Known rows, with every way that one mark hangs from another:
Q_500{Q_323{Q_439{Q_247{Q_316{Q_704}} Q_514}}}: [-41.3  -8.5  36.3   7.7  83.0 -37.1  25.3 -23.3 -10.7 -13.7  22.5 -23.9
  61.6  23.9   4.9  29.0   7.9 -49.7  12.7   1.2  11.1  -2.6 -55.5 -38.6]
Q_493{Q_439}: [-21.3 -20.4  13.7  -2.4  20.3 -11.6 -21.9   6.0 -20.9 -20.4  -1.7  -6.2
  11.4 -14.0   3.5  22.0  11.1 -27.7  15.2   9.1   3.0 -27.2 -21.9 -11.8]
Q_704{Q_316{Q_247{Q_439{Q_323{Q_500} Q_493}}}}: [-16.0 -26.0  -7.9  35.8  55.0  11.9  -9.8 -14.8 -11.1   8.0  40.4 -68.1
  21.7   1.0  12.0  35.4  -8.6 -68.4  15.2   6.3   5.2 -48.6 -22.0 -58.8]
Q_316{Q_247 Q_704}: [-25.7 -25.9  10.7 -16.3  40.3  10.1   0.9 -28.0  16.0 -11.5  20.7  -2.8
  11.7   3.1  -4.7  37.8   3.2 -21.8  -4.2   1.4 -12.2 -32.7 -35.6 -35.0]
Q_375{Q_316 Q_439{Q_323 Q_493 Q_514}}: [ 11.2  -0.7  42.8  31.9  27.2 -15.9   0.3  51.5 -29.2   0.6  25.5 -40.4
  45.4  15.8   5.0   6.7 -37.6 -30.1   8.6  -5.0  20.9   9.2 -63.2 -52.6]
Q_350{Q_500{Q_323{Q_439{Q_247 Q_375}}}}: [-18.1 -22.6  -2.1  20.4  46.2 -32.3  -5.1 -36.0 -39.9  22.3   3.7 -15.0
   7.0  -4.7 -23.5  14.0   1.1 -50.7   2.9  24.3   9.9 -44.3 -20.8 -35.0]
Q_439{Q_247 Q_493}: [ -7.7 -27.9   2.2   9.1  33.2  -1.9 -29.6 -13.4 -30.4   0.6   4.1 -40.3
  23.7  -0.9  11.5  20.0 -16.0 -30.3  17.3  14.8  12.2 -12.4 -36.9 -22.6]
Q_323{Q_439{Q_375{Q_316{Q_247 Q_704}} Q_493 Q_514} Q_500}: [ -4.6 -20.9  28.6  36.7  59.1 -26.0  27.6   6.9  -1.0  23.9  65.4  -6.3
  -3.2   2.2 -20.7  32.5 -17.6 -64.0  27.7   6.7 -16.0 -33.3 -40.3 -80.9]
Q_704{Q_316{Q_247{Q_439{Q_323 Q_375}}}}: [-10.9  -4.1   1.7  22.0  66.4   0.7  22.5 -32.5  -6.3   1.0  32.2 -23.8
  23.1  10.9  -0.5  31.5  -1.4 -49.0   9.0   3.2   3.3 -34.6 -38.3 -46.2]
Q_375{Q_316{Q_247{Q_439{Q_323 Q_493 Q_514}} Q_704}}: [-16.6  -4.3  40.9  25.1  73.6  -4.8  22.2  12.8  -2.9   4.4  44.2 -38.5
  44.2  15.0   3.1  43.2 -15.7 -46.2   3.1  -9.4   4.7 -11.5 -67.8 -70.3]
Q_316{Q_247{Q_439{Q_323{Q_500} Q_375 Q_493 Q_514}} Q_704}: [-15.7  -7.4  19.2  25.2  59.4   9.4  21.2  12.0 -15.8  39.0  49.5 -35.8
  12.4  12.7 -15.8  36.3 -41.4 -78.3  24.5   7.2   2.4 -35.9 -54.0 -79.4]
Q_323{Q_439{Q_247 Q_375 Q_493 Q_514} Q_500}: [ -8.6 -17.8   5.4  35.6  47.3 -19.6  -5.3  16.0 -42.0  27.8  37.7 -21.7
   4.6  -2.7 -15.7  24.2 -37.4 -64.7  45.4  16.8   8.4 -27.6 -35.2 -50.7]
Q_276{Q_247{Q_316{Q_704} Q_439{Q_323 Q_375}}}: [-29.6 -10.1  20.2   3.6  88.7 -14.1  25.7 -48.8  -5.9   3.0  22.6 -14.9
  17.6  16.9  10.4  30.8   5.2 -75.8  22.2   0.6   0.7 -24.8 -56.0 -61.7]
Q_247{Q_316{Q_704} Q_439{Q_323{Q_500} Q_375 Q_514}}: [-24.2  -2.9  29.4   6.6  62.9 -27.3  50.4  -2.0  -5.8  19.3  37.8 -21.6
  29.4  27.9  -2.4  22.6 -26.2 -68.0  24.0  12.2   8.5 -19.1 -33.6 -62.3]
Q_247{Q_316{Q_704} Q_439{Q_323{Q_500} Q_375 Q_493 Q_514}}: [-10.8  -8.8  29.5  21.5  62.3 -24.6  39.0   8.8 -17.8  35.3  33.3 -48.1
  27.4  25.1   3.9  15.1 -31.0 -80.6  32.3  15.5  11.7 -12.4 -39.0 -74.0]
Q_375{Q_316 Q_439{Q_247 Q_323{Q_500} Q_493 Q_514}}: [  0.7 -15.2  26.1  40.1  38.0 -16.1 -12.1  32.1 -40.3   7.0  53.4 -49.1
  41.0  15.7   3.7  22.4 -55.9 -59.0  21.0   4.3  18.1  -7.4 -59.2 -59.4]
Q_375{Q_316{Q_247{Q_439{Q_323 Q_514}} Q_704}}: [-29.3   1.8  40.5  10.2  73.3  -8.0  33.7   2.2   8.4 -11.3  49.1 -12.0
  45.5  17.6  -2.8  50.9 -11.0 -34.4  -6.3 -13.3   1.1 -18.6 -62.2 -58.6]
Q_323{Q_439{Q_375 Q_493 Q_514} Q_500}: [ -2.5 -12.3  12.4  33.2  26.4 -19.4   2.4  32.9 -31.2  30.1  26.8 -17.5
  -3.4  -5.1 -19.1   9.6 -31.0 -52.7  39.7  15.7   7.2 -29.6 -22.9 -51.6]
Q_493{Q_439{Q_247 Q_323{Q_500} Q_375{Q_316} Q_514}}: [ -5.6  -7.1  23.5  29.6  50.3 -26.5   8.0   2.1 -43.6  -0.3  55.2 -11.3
  20.0  14.1  -4.8  25.6 -37.8 -59.4  33.4  18.5  11.4 -22.4 -52.5 -54.2]
Q_323{Q_439{Q_375{Q_316} Q_493} Q_500}: [  4.9 -26.8   7.9  44.1  24.5 -43.4  -0.4   2.2 -21.6  23.7  28.5 -15.2
  -4.5 -11.6  -8.7   5.2 -10.1 -56.6  31.3  23.4  -5.8 -35.0  -7.9 -51.2]
Q_323{Q_439{Q_247{Q_316{Q_704}} Q_375 Q_493 Q_514} Q_500}: [-15.5 -28.5  17.6  24.1  77.9 -39.3  22.4  -7.9 -19.4  26.3  44.6 -27.9
  14.9  12.7  -1.8  29.0 -18.9 -82.2  46.0  16.8  -0.7 -15.9 -34.9 -67.6]
Q_323{Q_439{Q_247{Q_316} Q_375 Q_493} Q_500}: [-12.2 -36.2 -12.7  31.3  60.5 -39.9 -13.4 -25.1 -28.9  15.7  26.0 -31.1
  13.5  -0.8   5.2  20.0  -4.7 -83.6  52.7  30.6  -4.0 -33.1 -18.5 -45.6]
Q_276{Q_247}: [-22.0 -17.9   9.9  -4.8  34.9  13.5 -22.4 -28.1 -12.6 -22.7  14.5  -6.3
  -0.2  -3.6   5.2  23.2   0.9 -21.3  11.6  -1.0   3.4 -31.2 -40.6 -26.0]
Q_375{Q_439{Q_247{Q_316{Q_704}} Q_323 Q_493}}: [-12.7 -32.1  15.1  10.3  66.8 -18.2 -10.2 -10.3 -19.8   5.7  13.4 -57.1
  50.8  19.3  22.2  26.6 -16.3 -73.1  15.8   3.9   9.1  -0.3 -58.7 -55.7]

Rows:
[-13.8  -8.2  37.9  28.5  84.2 -42.1  30.7 -18.2 -28.7  19.6  21.5 -38.4
  46.7  25.1   0.8  10.9  -5.2 -72.0  30.5  13.3  12.5   6.8 -65.7 -57.1]  Q_500{Q_323{Q_439{Q_247{Q_316{Q_704}} Q_375 Q_493 Q_514}}}
[ -3.9 -10.3  16.3  21.0  29.1 -19.5   3.6   8.2 -29.1  25.0   0.7 -24.7
   9.8  -8.4  -4.7   9.0 -10.0 -48.1  23.9  15.0   6.6 -16.0 -27.1 -25.8]  Q_247{Q_439{Q_375 Q_493}}
[-20.7 -11.1  42.8  13.0  67.0 -29.0  36.6 -41.7  -1.9   3.9  42.8  12.0
  -6.2  -1.8  -4.6  32.9   6.9 -55.1   9.0  -6.1  -9.6 -22.1 -45.4 -49.1]  Q_276{Q_247{Q_439{Q_375{Q_316{Q_704}}}}}
[-12.3 -15.8 -11.2  32.3  42.4   8.7 -15.9  -5.7 -25.5  28.5  30.3 -39.6
  10.6  -0.3  -8.7  27.7 -26.7 -79.9  30.8  21.5  -0.8 -53.2 -37.9 -57.3]  Q_316{Q_247{Q_439{Q_323{Q_500} Q_375 Q_493}}}
[ 21.4 -15.7  25.6  24.6  18.3 -29.7   8.5  -7.4 -20.7  12.8  13.8 -19.4
   7.7   4.3   2.6  -8.3 -12.3 -23.9  16.6  21.5   3.5  -2.8 -31.0 -36.9]  Q_439{Q_375{Q_316} Q_493}
[-18.3  -9.5  30.3  25.9  58.4 -34.9  29.2 -41.2   5.1   3.5  33.1   7.3
  23.6   6.8 -18.2  20.2  17.1 -50.7   0.5   8.1 -15.4 -31.6 -50.6 -51.7]  Q_500{Q_323{Q_439{Q_375{Q_316{Q_247 Q_704}}}}}
[-15.8  -6.3  20.3  38.7  52.5  -1.3  -1.9  22.0 -16.5   1.5  56.1 -45.9
  36.6   9.7   0.0  36.8 -28.5 -56.1  20.6   4.9   5.8 -32.4 -49.9 -63.0]  Q_375{Q_316{Q_247{Q_439{Q_323{Q_500} Q_493 Q_514}}}}
[ -4.3 -24.9   0.6  25.3   5.8   2.4 -34.2  29.8 -31.0  18.2  12.0 -51.7
  20.6  -0.5   1.2   7.9 -39.3 -60.3  16.8  11.4  13.0 -32.3 -29.5 -47.8]  Q_375{Q_439{Q_323{Q_500} Q_493}}
[ -8.8  -1.3  26.7  36.7  73.6 -39.2  10.5  -9.6 -42.1   8.1  17.1 -40.7
  51.8  22.5   2.3   3.5  -6.5 -64.4  41.3  19.5  18.0   4.6 -65.7 -41.8]  Q_500{Q_323{Q_439{Q_247{Q_316} Q_375 Q_493 Q_514}}}
[ -2.9 -12.9  -6.8   9.0  10.0   0.3  -3.0 -12.6 -22.7  18.4  13.3 -17.3
   5.6  11.1  -8.1   2.3 -37.4 -39.2  16.2  27.1   9.9 -39.8 -20.4 -43.4]  Q_439{Q_323{Q_500} Q_375}
[-14.2  -7.4   9.5  17.4  45.7  -5.2  -6.3   7.8 -50.2   7.0  39.0 -16.0
  14.7  10.0  -9.0  28.1 -42.5 -64.1  38.3  19.1  16.2 -30.5 -51.1 -48.5]  Q_493{Q_439{Q_247 Q_323{Q_500} Q_375 Q_514}}
[-26.1 -16.6   8.3  10.0  59.0  -2.5  11.5 -25.6   7.9 -21.2  34.8 -20.9
  22.1  -3.3   5.7  43.3  19.6 -32.8   3.1  -5.5  -4.3 -34.1 -21.2 -23.1]  Q_704{Q_316{Q_247{Q_439}}}
[ -7.8 -27.0  11.3  16.1  30.8  -9.8 -32.5  12.5 -35.0   2.3  11.7 -35.3
  26.8  -5.8   4.4  23.5 -22.4 -49.2  18.8   3.8   8.1  -8.0 -45.9 -22.2]  Q_375{Q_439{Q_247 Q_493}}
[ -4.3 -21.4  38.5  31.9  48.7 -19.2   7.9  22.8 -27.0  18.5  58.3 -47.3
  36.1  18.6   2.1  29.5 -54.4 -66.6  10.8  -2.0  12.6  -5.2 -60.6 -74.8]  Q_375{Q_316{Q_704} Q_439{Q_247 Q_323{Q_500} Q_493 Q_514}}
[-17.6 -12.2  35.1  14.4  45.2  -3.7  18.2  17.4   6.1  -5.4  69.9 -12.1
  29.2  19.6 -12.4  41.4 -36.5 -50.3   0.3  -8.9  -6.0 -28.3 -57.7 -72.1]  Q_375{Q_316{Q_247 Q_704} Q_439{Q_323{Q_500} Q_514}}
[  0.1 -15.3   9.6  19.3  16.0   1.9 -30.2  30.9 -31.5   9.8  -5.1 -46.5
  32.6   1.7   5.5   6.8 -28.2 -43.1   9.8   2.8  17.3 -13.9 -45.9 -39.7]  Q_375{Q_439{Q_323 Q_493}}
[ 23.6 -10.0  17.1  30.1  24.8 -18.6   2.8  -7.7 -28.2  17.8   7.3 -34.3
  22.0  15.0   7.0 -10.0 -25.4 -30.5  12.4  21.6  13.7  -6.6 -43.5 -53.1]  Q_439{Q_323 Q_375{Q_316} Q_493}
[-26.4 -23.8   4.0  12.3  24.2 -24.2 -13.5 -11.8 -22.1   6.3 -11.7 -23.7
  12.6 -11.1 -16.1   9.0  16.5 -28.5 -11.9  14.7  11.0 -48.4  -3.8 -29.5]  Q_350{Q_500{Q_323{Q_439}}}
[ -2.3 -19.2  24.9  35.7  40.9 -32.4  27.4  -7.3 -17.6  43.1  32.9 -38.1
  11.3   6.0  -0.4  13.5 -26.7 -75.4  12.0  17.3   2.5 -27.9 -25.5 -71.1]  Q_247{Q_439{Q_323{Q_500} Q_375{Q_316{Q_704}} Q_493}}
[-28.8 -25.6  16.0   7.2  55.3   1.9  -2.6  -7.0   2.1   8.7  19.6 -30.0
  16.4  -9.5  -0.5  45.3   7.2 -53.6   7.4  -1.8  -9.0 -31.4 -38.5 -42.1]  Q_316{Q_247{Q_439{Q_493}} Q_704}
[ 14.8  -6.2  16.9  36.3  38.8   2.1   7.2   5.9 -20.9  14.7  57.3 -32.7
  15.7  23.2  -8.1  12.2 -44.9 -46.5  27.1  19.8   5.0 -25.0 -57.8 -75.0]  Q_439{Q_323{Q_500} Q_375{Q_316{Q_247}} Q_493 Q_514}
[-23.1  -7.6  24.7  30.5  72.1 -32.0  -6.4  -2.9 -35.8  -9.9  12.6 -52.9
  64.9  18.4  12.4  13.7   1.8 -54.1  31.7  11.6  20.8   1.7 -59.9 -34.8]  Q_500{Q_323{Q_439{Q_247{Q_316} Q_493 Q_514}}}
[ -9.8   5.3  27.8  27.2  84.9  -4.6  10.9  -2.3 -34.5   5.5  27.9 -41.5
  27.1  21.2  12.3  18.0 -15.7 -71.5  43.8   2.9  18.6  -5.7 -75.5 -64.9]  Q_276{Q_247{Q_316 Q_439{Q_323 Q_375 Q_493 Q_514}}}
[ -0.4  -4.4  43.8  36.8  48.2 -28.9  43.8  18.2 -20.5  41.5  47.1 -36.2
  18.7  16.4  -6.1  15.4 -41.9 -65.6  15.9   9.3  11.6 -12.8 -40.4 -77.7]  Q_247{Q_439{Q_323{Q_500} Q_375{Q_316{Q_704}} Q_493 Q_514}}
[-25.6 -17.2  32.6 -16.2  70.9 -20.4  27.1 -22.2  -0.7 -18.7  30.3 -17.8
  42.2  27.8  12.7  33.4  -8.3 -26.1  13.0   3.0   8.3   7.7 -48.0 -35.1]  Q_439{Q_247{Q_316{Q_704}} Q_514}
[ -7.3 -16.7  21.7   6.6  60.1 -14.6  -4.5  -2.0 -25.5 -15.1  20.9 -46.3
  45.9  21.7  20.8  18.6 -14.5 -31.4  31.8  12.3  16.5  12.2 -52.1 -30.9]  Q_439{Q_247{Q_316} Q_493 Q_514}
